Known rows, with every way that one mark hangs from another
Z_325[Z_378]: [  1   2   4  -8  -9  -6   2   7 -13   1  17   1   4   6  -7   9  -3   3
   7  -6   0   9   1  13   7  -3  -5 -16  -2   0   9   1   4  18   4   7]
Z_133[Z_132[Z_65[Z_426]] Z_512[Z_378] Z_789[Z_325]]: [ -3   5   8  11  -5   0   4   7 -15  -6  27  10   8  11   6  -7 -19   5
  13   5   2  17  -1  16   5   5  -8 -16  -4   8   2  -8  12  13  -6   5]
Z_789[Z_307[Z_617] Z_325]: [ -3   7  16   0  -5 -11  -1   4  -7  -4   5  -3   1  -8   1   8 -11   9
  11  14   2  10   5  16   2  -1  -5  -7   7   2   8  -2   7  20   0   1]
Z_325[Z_789[Z_133[Z_132[Z_65[Z_426]]] Z_307 Z_378]]: [  3  -3  10   4  -7 -11   1  14  -8  -9  14  -2  -1   7   8  -2 -13   3
   8   3  13  11   2   5  -1  -2  -7  -4   8   3  -7   4  11  16  -2  18]
Z_913[Z_400[Z_307[Z_789] Z_479]]: [ -1   3   6 -14  -6  -5   1   6   1  -9  11   0   8   4  -2   7  -6   3
  12  -1   2   8  -5   4   3   3 -10  -4  -3  -8  -3  -1   9  11 -10   3]
Z_325[Z_789[Z_307[Z_400[Z_479] Z_727] Z_378]]: [ -3   1  11  -3  -4  -3  -2   9  -3 -22   5  -4   4   6   4   3 -12   4
   4   6   1   4   1   4  -5  -5   1  -7   9  -1 -10   1  10  15  -6  17]
Z_133[Z_789[Z_307[Z_400[Z_479] Z_617[Z_855] Z_727]]]: [  0   5   8  -1   2  -4  -1   5  -8 -18   5  -2  12   1  -2   2 -17   5
  10  16  -4   7  -4   9   0  -1   2   8   4   0  -5  -5   9  15 -10   7]
Z_307[Z_400 Z_617[Z_855] Z_789[Z_133 Z_378]]: [ -2   1   6   2  -7  -5  -1   4  -8 -12   3  -3   4   7  -6   7 -29   4
  12  12   1  12  -3   2  -2  -5   3  10  -2   3  -1   2   8  20   0  18]
Z_325[Z_378 Z_789[Z_133[Z_132] Z_307[Z_400 Z_617]]]: [  5  -5  10   8   0  -6  -3  11  -5  -8   8  -6   1   7  -1   9 -17   7
   7  -2   5   2  -3   3   0   1  -3  -3  12  -2   5   1   7  18  -4  12]
Z_378[Z_325 Z_789[Z_133[Z_132[Z_65]] Z_307[Z_400 Z_727]]]: [  0   2   6  11  -2 -13  -3  13  -1 -18  21   1   3   2   9   1 -27   7
  18  14  -1  10   0   4  -9  -3   4   3  16   1   2   2  12  13  -1   8]
Z_913[Z_400[Z_307[Z_727 Z_789[Z_325]] Z_479]]: [ -6   5   9  -8  -2  -9   0   4   0 -14  12   0   7   2   4   2 -12   7
  11   9  -1   7  -1   8   0   3  -8  -6   0  -4  -6  -3  14  16 -11   2]
Z_307[Z_400 Z_617 Z_789[Z_325]]: [  0   6  11   7  -8   0  -5   1  -3 -11   9   5   5  -1  -6   9 -26  10
  10  10 -11   8  -7  12   3  -3   0   1  -3  -2   5  -3   6  20  -3   9]
Z_727[Z_307]: [  4   5   6 -11 -13  -9   5   7  -8  -3  15   1   7   0  -5   1  -3   1
   6  -5   0   8   4  10  -3   1   2  -7   2  -1   8   0   3  16   3   3]
Z_133[Z_132[Z_65[Z_426]] Z_512[Z_378[Z_789]]]: [ -2   2   6   8 -12   3   1   8 -12  -7  36  10   2  12   5  -4 -12   2
  12   1   1  13   1  14   3   2   1 -16  -7   4  -3  -3   8   9  -3   8]
Z_789[Z_133[Z_132]]: [ 11   2  -2  -3  -5 -10   5  12 -12  -4   7   2   7   5 -10   7 -12   3
  12   3   7  10  -2   7   1   3  -6  -3   7  -4   8   6  12  13   3   4]
Z_378[Z_789[Z_133[Z_132 Z_512] Z_307 Z_325]]: [ -3   1   9   8   2 -16   5  11  -5 -13  13  -3   7  -1   5   2 -16   6
  14  10  11  13   2  12  -9   3  -3  -7  15   4  11   2  12  10  -1   3]
Z_65[Z_132]: [  8   1   7  -9 -10  -3   2   9  -9  -8  15  14   5  -1  -5   8  -5   3
   8  -3   3   7  -3  12  11  -2   0 -12  -7  -5   4   0   6  13   2   6]
Z_400[Z_307[Z_617] Z_479 Z_913]: [ -1   8   7 -11  -6   7   6   6  -1   3   2  -9  -5  -1 -11   4   0   4
  11   9  -2  17  -1   2   9   7  -5  -2   3  -4  -8  -2   6  10  -9  -4]
Z_65[Z_132 Z_426]: [  8   0   6  -4 -14  -2   2  10  -9  -7  25  15   4  -2  -3   1  -2   1
   3  -3   1   9  -1  14  15  -1   0 -10 -13  -7   1  -5   2  17   1  10]
Z_133[Z_132]: [ 10   5   0  -5  -8  -5   2  12 -12  -3   8   6   8   3  -8  10 -10   3
  10  -2   2   7  -4  14   4   1  -4 -10   1  -3   6   4   9  13  -1   5]
Z_617[Z_855]: [  4   4  -1 -12  -8  -9   2   5 -17  -3   6   3   7   2  -7   5  -5   0
  10   2   0  10   1  15   1  -4   0  -7  -5   2   7   3   1  17   6   4]
Z_727[Z_307[Z_400[Z_479] Z_617[Z_855] Z_789[Z_378[Z_325]]]]: [ -4   5  11  -6  -9   0   3   2  -2  -8  12  -4   4  -3   3   2 -24   4
  11   7  -4  15   1   0  -8  -2  10   9   0   0  -5  -5  -1  20  -3   5]
Z_727[Z_307[Z_400[Z_913] Z_789[Z_133[Z_132] Z_378[Z_325]]]]: [  2   3   5   5  -9  -9   7  15  -1  -8   6  -6   5   7  -2   2 -30   3
  15  -1  -1  16  -2  -6  -7   3   4   7  10  -1   7   0   7  14  -3  11]
Z_378[Z_789]: [  1   2   4  -7  -8  -5   1   1  -5 -10  21   8   4   2  -5   4  -6   3
  11   0  -2   8  -4  13   0  -4   0  -9  -4  -2   4   1   3  14   1   7]
Z_378[Z_325 Z_789[Z_133[Z_512]]]: [ -5   0   3  -2   0  -8   4   3  -4  -9  27   3   3   3  -1  -3 -10   4
  13  13   3  18   4  10  -6  -1   0  -7  10   0  11  -3   1  12   5  -2]
Z_479[Z_400[Z_913]]: [  6   7   3  -9  -8   4   4   8 -11  -4   4  -5   1   6 -15   6  -9   0
  12   0  -6  10  -9  11  10  -4  -8 -16   0  -7  11   3   4  16   3   5]
Z_307[Z_400 Z_617[Z_855] Z_789[Z_133[Z_512] Z_378[Z_325]]]: [ -9   2   6   4  -3  -3  -1   5  -9 -10  11  -4   5   7  -3   2 -30   6
  13  20   1  19   2   5  -5  -4   5   6   6   5   4  -3   4  20   1  10]
Z_65[Z_426]: [  4   4   2  -5 -13  -4   0   7 -12  -3  20   5   6   2  -7  -1   0   0
   3   1  -3  11   1  15   9  -1  -4  -8  -6  -5   5  -3   1  19   3   9]
Z_378[Z_325 Z_789[Z_133]]: [ -1   0   2  -4  -2 -10   3   1  -2  -8  24   5   1   1  -1   0 -12   4
  15   9   0  16   1   6  -4  -4  -1  -2   7  -2  11  -1   0  16   6   0]
Z_727[Z_307[Z_617]]: [  2   5  10  -9 -11  -5   4   3  -6  -1  16   1   4  -3  -7   2  -6   4
   6   3  -1   8   4  12   0   3   4  -3   2  -1   5  -3   2  18   1   1]
Z_512[Z_133[Z_132[Z_65]] Z_378[Z_325[Z_789[Z_307[Z_400]]]]]: [  3   0   6   8  -6  -6  -5   4  -5 -13  19  10  -4  10   7   0 -19   2
  18   4  -1   4  -3  -2  -4  -4  -2  -7  12   1   6  -2   6  12  -6   7]
Z_426[Z_65[Z_132]]: [  6   4   9 -10 -13  -1   2  14 -13  -7  20  17  -1   2  -6  13 -12   5
  12   5   1  10  -2  12  12   1   2 -13  -9  -6   4   3   7  12   6   6]
Z_133[Z_132[Z_65]]: [  9   6   2  -4 -11  -3   1  13 -13  -1  13   8   5   4  -5   8 -13   5
  14  -1   1  10  -4  14   5   0  -5 -11   0   0   0   6  13  11   1   4]
Z_325[Z_378 Z_789[Z_133[Z_512] Z_307]]: [ -3  -4  10   1   0 -11   3  10  -9  -8  17  -7   3  10   0   2  -2   4
   3  -1  10   8   5   9  -2  -1  -5 -13  13   4   8  -1   4  14   0   7]

Rows
[  1   1   5   1  -3   3   1   5 -12  -6  21   8   4  11   1   1 -12   4
  10   2   2  11   2  12  -2   0   0 -19   5   2   8  -5   1  12  -4   0] -> Z_133[Z_132 Z_512[Z_378[Z_325[Z_789]]]]
[ -4   1  12   4  -5  -3   0   8  -2  -7  15  -6  -3   5  -4   8 -12   5
  12   1  -6   8  -4   6   4  -2   2  -7   3   0   4  -2   3  14  -3  11] -> Z_325[Z_378[Z_789[Z_307[Z_400[Z_913] Z_617]]]]
[  1   3   6   2  -9  -9   3   9  -7  -4  17   3   0   6   2   6 -28   6
  18   7   7  19  -2   3  -1  -4  -4   1   5   4  -3   3  12  16  -1  10] -> Z_307[Z_789[Z_133[Z_132[Z_65]] Z_378[Z_325]]]
[ -6   4  18   1  -5 -12   0   5  -9   0  10  -7  -1  -4   2   8 -11   9
   9   9   3  11   6  16   4  -2  -5 -11   6   4  10  -3   6  23   0   2] -> Z_789[Z_307[Z_617] Z_325[Z_378]]
[  2   8   4 -10  -8   0   2  11  -5   1   1 -10   1   6 -11   5  -6  -1
  12  -4  -1   9  -8   6   9  -1 -11 -15   6  -4   9   3   6  15  -1   6] -> Z_479[Z_400[Z_307 Z_913]]
[  1   4   9   1  -5  -6   6   1  -3 -11   6  -6   6  -6  -1   1 -24   7
  11   9  -4  13  -1   0  -9   3   7  14   2  -2   2  -3   4  19   0   1] -> Z_727[Z_307[Z_400[Z_479] Z_617[Z_855] Z_789[Z_133 Z_325]]]
[ -6   9  14  -2  -4  -2   0  -1   2  -8  13  -2  -1  -6   1   3 -13  11
   8  17  -2  11   0  10   1   2  -1   3   3   1 -13  -4  12  19 -13   0] -> Z_400[Z_307[Z_617 Z_727 Z_789[Z_325]] Z_479]
[ -2   0  13  -6  -7  -9  -1   7  -6 -10   7  -1   1   5   3   5  -5   3
   6   0   8   6   2  10  -2  -7  -5 -12   7   3  -1   2   5  17  -2  15] -> Z_325[Z_789[Z_307 Z_378]]
[ -4   6   8  -3  -6  -9  -3   3  -7  -6  13   0   2   0  -2   2 -11   5
   7  10  -1   7   0  14   1  -2   5   5  -3   7  -8  -2   7  22 -12   9] -> Z_400[Z_307[Z_617[Z_855] Z_727 Z_789]]
[ -7   6  13   5   3  -7   3  14 -11 -12  15  -2  11   7   2   0 -21   7
   8  20  12  10   1  19   1   3  -1  -7  14  10  -6  -3  20  12 -15  11] -> Z_133[Z_132 Z_512 Z_789[Z_307[Z_617 Z_727] Z_378]]
[ -1   6   8   1  -2   0   1   9  -9 -15  -3 -10   2   0  -6   5 -13   4
  11  20 -10  10   1   6   0   0   7   6   5  -2  -6  -1   7  13  -6   4] -> Z_789[Z_307[Z_400[Z_479 Z_913] Z_617[Z_855] Z_727]]
[ -4   4  13   8  -8   0  -4   2  -4  -6  14   2   3   2  -5  11 -26  11
   9   4 -10   8  -7  11   4  -3   0  -4  -4   0   6  -4   6  23  -2  10] -> Z_307[Z_400 Z_617 Z_789[Z_325[Z_378]]]
[ -1   3   9  -3  -9  -4   6   3  -3 -11   7  -8   5   1  -2   3 -24   3
  11   8   2  13   1  -4  -8   1   8  14   2  -1  -6  -1   6  17  -2  10] -> Z_727[Z_307[Z_400[Z_479] Z_617[Z_855] Z_789[Z_133 Z_378]]]
[  3   5   8  -5 -12  -1   0   7  -5  -6  12   0   7   0  -8   4 -13   4
   6   1  -6   5   1   7  -1   3   6  -1   3  -4   8  -3   3  17   2   6] -> Z_727[Z_307[Z_400 Z_617]]
[ -6   1  10   1  -1  -4  -1   3  -5 -14  18  -6   2   1   4   5 -14   5
   9   8  -3   5   0   9  -2  -4   8  -2   1   0  -6  -2   5  18  -4   8] -> Z_325[Z_378[Z_789[Z_307[Z_400[Z_479] Z_617[Z_855] Z_727]]]]
[  2   2   3  10  -3  -3   1   5 -10 -17   4  -3   1   8 -13   1 -27   6
  11  20 -14  11  -5   5   1   0   9  15  -2   2  -3  -1   8  17  -6  12] -> Z_307[Z_400[Z_913] Z_617[Z_855] Z_727 Z_789[Z_133]]
[  3   5   1  -6  -4  10   3   5 -10  -7  -4  -5   2   3 -14   7 -12   4
  13  12 -13  16  -5   4   5   2   4   2  -4  -6  -2  -1   1  12  -1   0] -> Z_307[Z_400[Z_479 Z_913] Z_617[Z_855]]
[  0   4   8   6  -2 -10   8  19  -4 -11 -14 -16   2   4   1   9 -26   5
  19  12   9  19   1  -6  -5   5  -8  -1  18  -2   2   6  19  10   0   8] -> Z_789[Z_133[Z_132] Z_307[Z_400[Z_479 Z_913]] Z_325 Z_378]
[ -8   4  10  16  -2 -12   4  12  -9 -19   2 -11   3  10   1  -3 -19   5
  13  19  -1  13  10   3  -5   5   0  -7  16   5  12  -2  15  10  -1   7] -> Z_789[Z_133[Z_512[Z_378]] Z_307[Z_400[Z_913] Z_727] Z_325]
[ -7   7  10   3  -5 -11   3   9  -4  -2  10  -6  -3   5  -1   2 -12   7
   9   3  -6  12  -1   9   4   2  -2  -7   1   8  -1  -3  11  19 -11   7] -> Z_400[Z_307[Z_727 Z_789[Z_325[Z_378]]] Z_913]
[ -3   6  11  -7 -14 -11   5   4  -3  -4  20   1   4   0   3   1 -16   3
   9  -1   2  13   4   6  -6  -4   4  -2   3   3   4  -4   1  20  -1   8] -> Z_727[Z_307[Z_789[Z_378[Z_325]]]]
[ -9   8  13   3  -4  -8   3  13  -4 -17  -6 -12   1   3   3   4 -20   6
  12  18  -2  15   5   3  -3  -1  -1  -8  12   1  -5   2  16  14  -2  10] -> Z_789[Z_307[Z_400[Z_479 Z_913] Z_727] Z_325 Z_378]
[  0   5  11   1  -9  -7   1   2  -6  -9   8   0   7  -4   0   3 -24   7
   9   3  -8   8  -2  10  -8   0   9   6  -4   2   7  -4   1  23  -1   6] -> Z_727[Z_307[Z_400 Z_617[Z_855] Z_789[Z_325]]]
[-11   4  17  11  -1 -14   4   3 -10 -14  13  -8   0   3   4  -4 -16   8
  10  28   7  13  15  12  -4   3   0  -6  15   8   6  -5  14  17  -2   1] -> Z_789[Z_133[Z_512[Z_378]] Z_307[Z_617 Z_727] Z_325]
[ -4   5   6 -10  -3  -7   3   4  -8  -5  15   5   7   7  -1   0 -15   3
  13   7   5  17  -1  10   3  -5  -8  -9   4   4   6  -4   5  19  -1   8] -> Z_133[Z_789[Z_378[Z_325]]]
[ -6   4  12   5  -2  -6  -7   4   1 -17  22   2   2  -4   5   2 -19   7
  12  19  -8   7   1  11  -5  -6   8   1  10  -1   3  -6   3  18  -4   7] -> Z_378[Z_325 Z_789[Z_307[Z_400 Z_617 Z_727]]]
[  7  -1   3  -2  -3  -5   0   7  -8  -4  18   7  -1   5   1   0 -14   7
  13   4   1  14  -2   7  -2  -2  -4  -6   8   0   4   2   3  16   3   0] -> Z_378[Z_325[Z_789[Z_133[Z_132[Z_65]]]]]
[  0   9   5  -8  -7  -1   1  11  -7  -5   5  -9   1   7  -9   1  -8   0
  10   3  -4   6  -5  10   7  -1  -7 -15   7  -2   5   2   9  17  -4   8] -> Z_479[Z_400[Z_307[Z_727] Z_913]]
[ -1   6  13   0  -6  -9  -2   6  -8 -10  12  -2   2  -2  -3   4  -8   6
   6  18  -1   5   5  17   3  -3   2  -2   7   2  -1  -1   9  18  -5   6] -> Z_789[Z_307[Z_617 Z_727]]
